Every row comes from one small tree of marks. Brackets hold a mark, then the marks that hang from it, in alphabetical order. Every link used is in the known rows. Which tree was each row made from?
Known rows
[foruga [puda [tomonet [gezos vade]]]]: [ 3.01 -1.54 -0.70  1.86  0.20  0.25 -0.34 -1.69  2.15  1.08  2.02 -1.03
 -2.24  1.09 -1.47  2.11 -1.82  0.33 -1.27  4.00 -1.68]
[tuzu [puda vade]]: [ 0.63 -3.71 -1.45  2.82  1.73  1.63  1.68  0.17 -0.84 -0.20 -0.24  0.17
 -2.10 -1.44  1.40 -1.05 -0.14  4.46 -0.19 -0.44 -2.10]
[tomonet gezos [puda tefun vade]]: [ 3.76  0.20 -1.16  2.22 -1.27 -1.97  1.12  0.66  0.90  1.47  0.23  2.01
 -2.30 -0.91  2.61  0.68  0.83  2.95  1.92  2.33 -2.08]
[tuzu [puda foruga tefun tomonet [vade boripof]]]: [-1.52 -0.82 -1.39  2.32  0.36  1.23 -1.89  1.42  2.37 -1.75  0.46  2.39
  1.10 -5.22  0.10  1.37  0.77  7.16  1.43  0.20 -3.57]
[tomonet puda]: [ 1.91 -3.51  0.09  1.31  0.88 -0.66  1.44  0.15 -1.34  0.43  2.17 -1.20
 -1.55  0.41  0.32  0.24  0.54  1.05  0.56  0.98 -1.34]
[foruga puda]: [ 0.54 -3.52  0.73  2.69  0.68 -1.46  1.25 -0.56 -1.54  1.95  1.69 -1.12
 -0.73  0.73  0.90  0.08  0.26  0.20 -0.63  0.82 -1.12]
[tomonet gezos [puda tefun tuzu vade]]: [ 3.69 -0.23 -0.07  1.22 -1.26 -2.12 -1.56  0.30  0.05  2.38 -0.89  1.63
 -2.63 -0.17  1.05  2.31  1.17  1.87  0.80  3.70 -1.41]
[gezos foruga tomonet [vade [puda tuzu]]]: [ 4.40 -2.40 -1.27  2.59  0.11  3.04 -0.41 -1.63 -0.38 -0.80  0.78 -3.51
 -0.13  2.61 -4.95  2.97 -1.38 -0.11 -1.23  0.90  2.30]
[puda tefun]: [ 0.25 -2.39  1.15  2.13 -1.36 -2.34  1.18  1.66 -3.35 -0.61  3.70  2.44
  0.06 -2.59  2.20 -1.08 -0.37  3.64  0.64 -1.44 -2.31]
[tuzu [puda tefun [tomonet [gezos foruga]] vade]]: [ 4.14  1.07 -1.21  1.50 -0.29 -1.14 -1.42  3.74  2.59  1.64 -0.87  1.06
 -0.99 -4.35 -0.73  4.33 -0.76  2.80  0.90  1.60 -1.16]
[boripof [vade [puda tefun [tomonet gezos]]]]: [ 1.81 -1.34 -0.84  0.24 -0.04 -1.86  0.65  1.02 -1.33  0.83  2.24  2.16
 -1.11 -1.73 -1.46  0.94 -1.39  0.02 -0.83 -0.42 -0.94]
[tuzu puda]: [ 0.61 -5.74  0.08  1.89  1.45 -0.35  1.39  1.76 -2.93  0.28  1.42 -0.74
 -1.33 -1.59 -0.34  0.82  0.58  2.03 -0.55 -0.29 -2.56]
[vade boripof [puda tefun tomonet]]: [-1.15 -2.39  0.29  1.54 -0.24  0.05  0.60  0.15 -1.34 -2.35  4.05  0.87
  0.65 -3.08 -0.70 -1.49  0.59  3.89 -0.59 -1.40 -0.47]
[tuzu [puda foruga tefun [vade boripof]]]: [-1.45 -2.24 -1.55  3.50  0.03  0.81  0.42  1.89  0.22 -1.00 -0.16  2.65
  0.65 -3.71  1.61 -0.08  2.21  7.17  1.92 -0.37 -4.30]
[boripof [vade puda]]: [ 0.09 -4.84 -0.98  1.21  1.44  1.19  4.10 -1.15 -3.94  0.16  2.06 -0.16
 -1.53  1.13 -0.32 -2.67 -0.81  0.34 -0.72 -2.49 -0.37]
[puda foruga tefun [tomonet gezos] tuzu]: [ 2.65 -0.05  1.70 -0.44 -1.57 -2.98 -4.91  3.58  0.19  1.13  1.45  2.14
  0.40 -4.51 -1.14  5.52 -1.53  0.18 -0.41  3.58 -1.62]
[tuzu [puda tefun]]: [ 0.15 -4.19  1.12  2.68  0.30 -2.81 -0.18  3.01 -3.22  0.34  1.37  1.73
 -0.05 -2.97  0.20  1.18  1.26  3.27  0.35 -1.38 -3.74]
[vade boripof [puda tuzu]]: [-0.70 -6.32  0.68  1.26  0.50  1.81  1.80 -1.41 -3.94 -0.61  2.10 -1.70
 -1.43  0.28 -1.25 -1.57  1.86  1.51 -1.54  0.40  0.89]
[tomonet gezos [puda tefun tuzu]]: [ 3.85 -2.53  1.53  0.49 -1.37 -4.37 -2.05  2.00 -1.86  2.86  0.75  0.81
 -1.87 -0.41 -0.60  4.27  1.60 -0.34  0.13  3.96 -1.82]
[tomonet [gezos foruga] [puda vade]]: [ 6.02  0.42 -2.27  1.29 -0.27  0.54  2.61  0.91  1.97  2.36 -0.49 -1.59
 -3.07  0.28  0.69  1.86  0.30  0.72  2.06  3.35  0.49]
[boripof [vade [puda tomonet tuzu]]]: [-0.24 -3.93  0.20 -1.00  1.83  1.25 -1.11 -1.79 -2.37  0.18  1.44 -0.92
 -1.32  0.23 -3.38  0.68 -1.65 -0.79 -2.75 -0.60  1.37]
[vade boripof [puda tomonet]]: [-0.69 -4.00 -0.76  0.99  0.83  2.73  1.87 -0.98 -0.94 -2.21  3.96 -1.17
 -0.75 -1.84 -1.48 -2.08 -0.01  2.77 -1.27 -0.55  0.78]

Which tree is each row?
[ 1.40 -2.70  2.28  1.01 -0.53 -3.33 -2.52  1.03 -2.54  1.48  0.85  0.37
 -0.56 -0.36 -0.53  2.69  1.19  1.40  0.39  1.66 -1.65] => [tomonet [puda tefun tuzu]]
[ 3.58  0.31 -0.96 -0.03 -0.30 -1.74  1.17  2.41 -0.53  1.88  1.50  0.78
 -0.45 -1.96 -2.53  2.63 -1.48 -1.07  0.03 -0.39  0.74] => [boripof [vade [puda tefun [tomonet [gezos foruga]]]]]
[ 0.04  0.22  0.34  3.98 -0.71 -1.69  0.52 -0.73 -0.18  1.51 -0.06  1.91
 -0.06 -0.32  3.19 -1.40  0.32  3.81  0.73 -0.21 -1.88] => [foruga [puda tefun vade]]
[-1.66  1.34 -1.33  1.54 -1.21  1.67 -0.97  0.06  2.07 -2.81  2.86  2.93
  1.26 -4.89  2.05 -1.05 -0.55  7.33  1.72  0.05 -1.73] => [puda foruga tefun tomonet [vade boripof]]
[-0.57 -0.72 -0.27  1.99 -1.05  0.35 -2.07 -0.22  0.64  0.04 -0.48  1.56
  0.05 -1.06  0.85  1.45  2.54  5.26  2.19  2.51 -2.05] => [tomonet [puda foruga tefun tuzu [vade boripof]]]
[ 2.03  1.68 -0.48  1.91  0.95  1.19 -0.11 -0.65  3.48  1.77 -0.28 -1.99
 -0.26 -0.72 -0.32  1.39 -1.68  1.52  0.07  1.40  1.62] => [gezos [foruga [puda tomonet vade]]]
[ 5.05 -1.94  0.25  2.75 -1.09 -0.24  0.11  1.89 -1.14  1.24 -0.34 -0.53
 -1.36  0.70 -2.54  2.53 -0.48  0.15  0.50  1.75  0.39] => [tomonet [gezos foruga [vade [puda tefun tuzu]]]]
[ 4.30  0.28  1.54 -0.75 -2.45 -3.12 -3.21  3.37 -0.69  1.82  1.96  0.50
 -0.39 -3.66 -2.14  5.58 -1.35 -0.34 -0.49  3.20  0.81] => [puda tefun [tomonet [gezos foruga]] tuzu]
[ 1.35  1.27 -0.65  2.94  0.17 -0.80 -0.62  1.40  1.97  0.62 -0.84  2.02
  0.57 -1.94  2.27  0.80  0.20  4.07  3.00  0.49 -2.59] => [tomonet [puda foruga tefun vade]]
[ 0.25 -1.91  0.51  2.37  0.42  0.48 -0.87 -2.66 -0.48  2.27 -1.47 -1.01
 -1.43  1.67  1.04  0.02 -0.01  1.49 -1.14  2.24  0.14] => [foruga [puda tuzu vade]]
[ 2.15  0.20  1.17  1.57 -1.07 -4.45 -2.01  1.56  0.74  2.81  1.81  1.26
 -0.48 -2.00 -0.14  3.71 -0.44 -0.34 -0.66  2.83 -2.04] => [foruga [puda tefun [tomonet gezos]]]
[ 0.14 -2.63  1.16  1.42  0.63 -2.53 -2.31  2.99 -0.92 -0.28  1.83  1.47
  0.43 -4.42 -1.19  2.53 -0.36  3.20 -0.51 -0.75 -2.91] => [tuzu [puda tefun tomonet]]
[ 2.57 -1.38  0.52  1.19  0.19 -3.39 -3.64  5.65  1.48  1.40  0.38  2.08
  0.66 -5.62 -1.47  6.03 -0.35  0.96  0.28  2.26 -3.84] => [tuzu [puda foruga tefun [tomonet gezos]]]
[-0.01 -2.52  3.03  2.44 -0.95 -4.03 -2.54  0.38 -2.86  3.04  0.38  0.67
  0.40 -0.09  0.01  2.24  1.03  0.36 -0.83  1.42 -1.58] => [foruga [puda tefun tuzu]]
[-0.68 -0.94  1.29 -0.20  0.91 -0.83 -3.49  1.07 -1.14  0.41 -0.10  1.84
  1.52 -2.28 -2.75  2.92 -1.44 -0.14 -0.85 -0.84 -0.60] => [boripof [vade [puda foruga tefun tomonet tuzu]]]
[-0.55 -5.14  0.46  1.49  0.65  2.31  0.53  0.45 -2.23 -0.34  0.93 -1.37
 -0.04 -0.99 -1.35  0.02  1.70  0.96 -0.57  0.81  0.17] => [vade boripof [puda foruga tuzu]]
[-1.20 -3.78 -1.30  1.06 -0.99  3.49  1.64 -3.08 -2.42 -1.53  2.26  0.30
 -2.15 -0.31  1.45 -2.86  0.53  5.64 -0.50  1.46  0.07] => [puda tuzu [vade boripof]]
[ 1.62 -3.03 -2.44  1.59 -0.44  3.23 -2.57 -3.14  1.12 -1.66  2.17 -1.83
  0.11  2.18 -4.13  4.26  1.00  3.19  0.62  4.68 -2.30] => [gezos [tomonet [puda foruga tuzu]] [vade boripof]]
[-0.30 -0.89  3.13  0.91 -0.38 -3.70 -4.88  0.02 -0.65  2.07  0.73  0.48
  0.74 -1.24 -1.48  3.89 -0.43  0.41 -1.84  1.86 -0.84] => [foruga [puda tefun tomonet tuzu]]
[-0.09 -1.63  1.10  1.66  1.02 -2.33 -3.85  4.48  0.92 -0.05  0.51  1.52
  2.10 -5.47 -1.36  4.46 -0.65  2.54  0.56 -0.26 -3.70] => [tuzu [puda foruga tefun tomonet]]
[-1.08 -3.63  1.34  2.19 -0.49 -0.16 -0.80  1.79 -2.40 -0.35  0.82  0.91
  1.34 -2.02 -0.69  0.65  2.15  2.23  0.30  0.22 -0.96] => [vade boripof [puda foruga tefun tuzu]]
[-1.44 -1.43 -1.31  2.83 -1.96  1.18  2.88 -1.53 -2.07 -2.14  3.56  3.13
 -0.77 -2.36  3.77 -4.19  1.03  8.08  1.49 -1.06 -2.05] => [puda tefun [vade boripof]]
[ 3.37 -2.57 -0.29  0.69  1.00  0.21  1.00  1.19  0.18  0.41  1.97 -0.98
 -1.97 -1.80 -1.21  0.69 -1.60 -1.17 -1.66  1.40  0.81] => [vade [puda [tomonet gezos]]]
[ 0.16 -3.41 -1.36  3.40 -1.56  1.76 -0.75 -3.27 -2.16 -2.77  3.36  0.21
  0.39  1.52 -3.25  0.32  0.83  4.44 -0.71  0.36 -0.83] => [gezos tomonet [vade boripof [puda tefun tuzu]]]
[-0.51 -0.38 -0.05  0.96  1.15 -0.58 -0.86  1.55 -0.33 -0.39  1.19  2.14
  1.79 -2.69 -1.46  0.87 -1.68  0.89  0.25 -2.41 -1.61] => [boripof [vade [puda foruga tefun tomonet]]]
[ 4.26 -1.62 -1.72  2.24 -2.16  0.02  2.65  0.48  0.15  0.06  2.90  0.14
 -2.04  0.90 -1.31  2.38  2.06  3.79  3.27  3.34 -2.63] => [tomonet [gezos foruga [vade boripof]] [puda tefun]]
[-1.76 -1.69 -1.43  1.95  0.21  0.89 -0.67 -0.07  0.69 -2.03  1.94  2.16
 -0.31 -4.08  0.41 -0.25  1.09  7.63  0.21 -0.33 -2.73] => [tuzu [puda tefun tomonet [vade boripof]]]
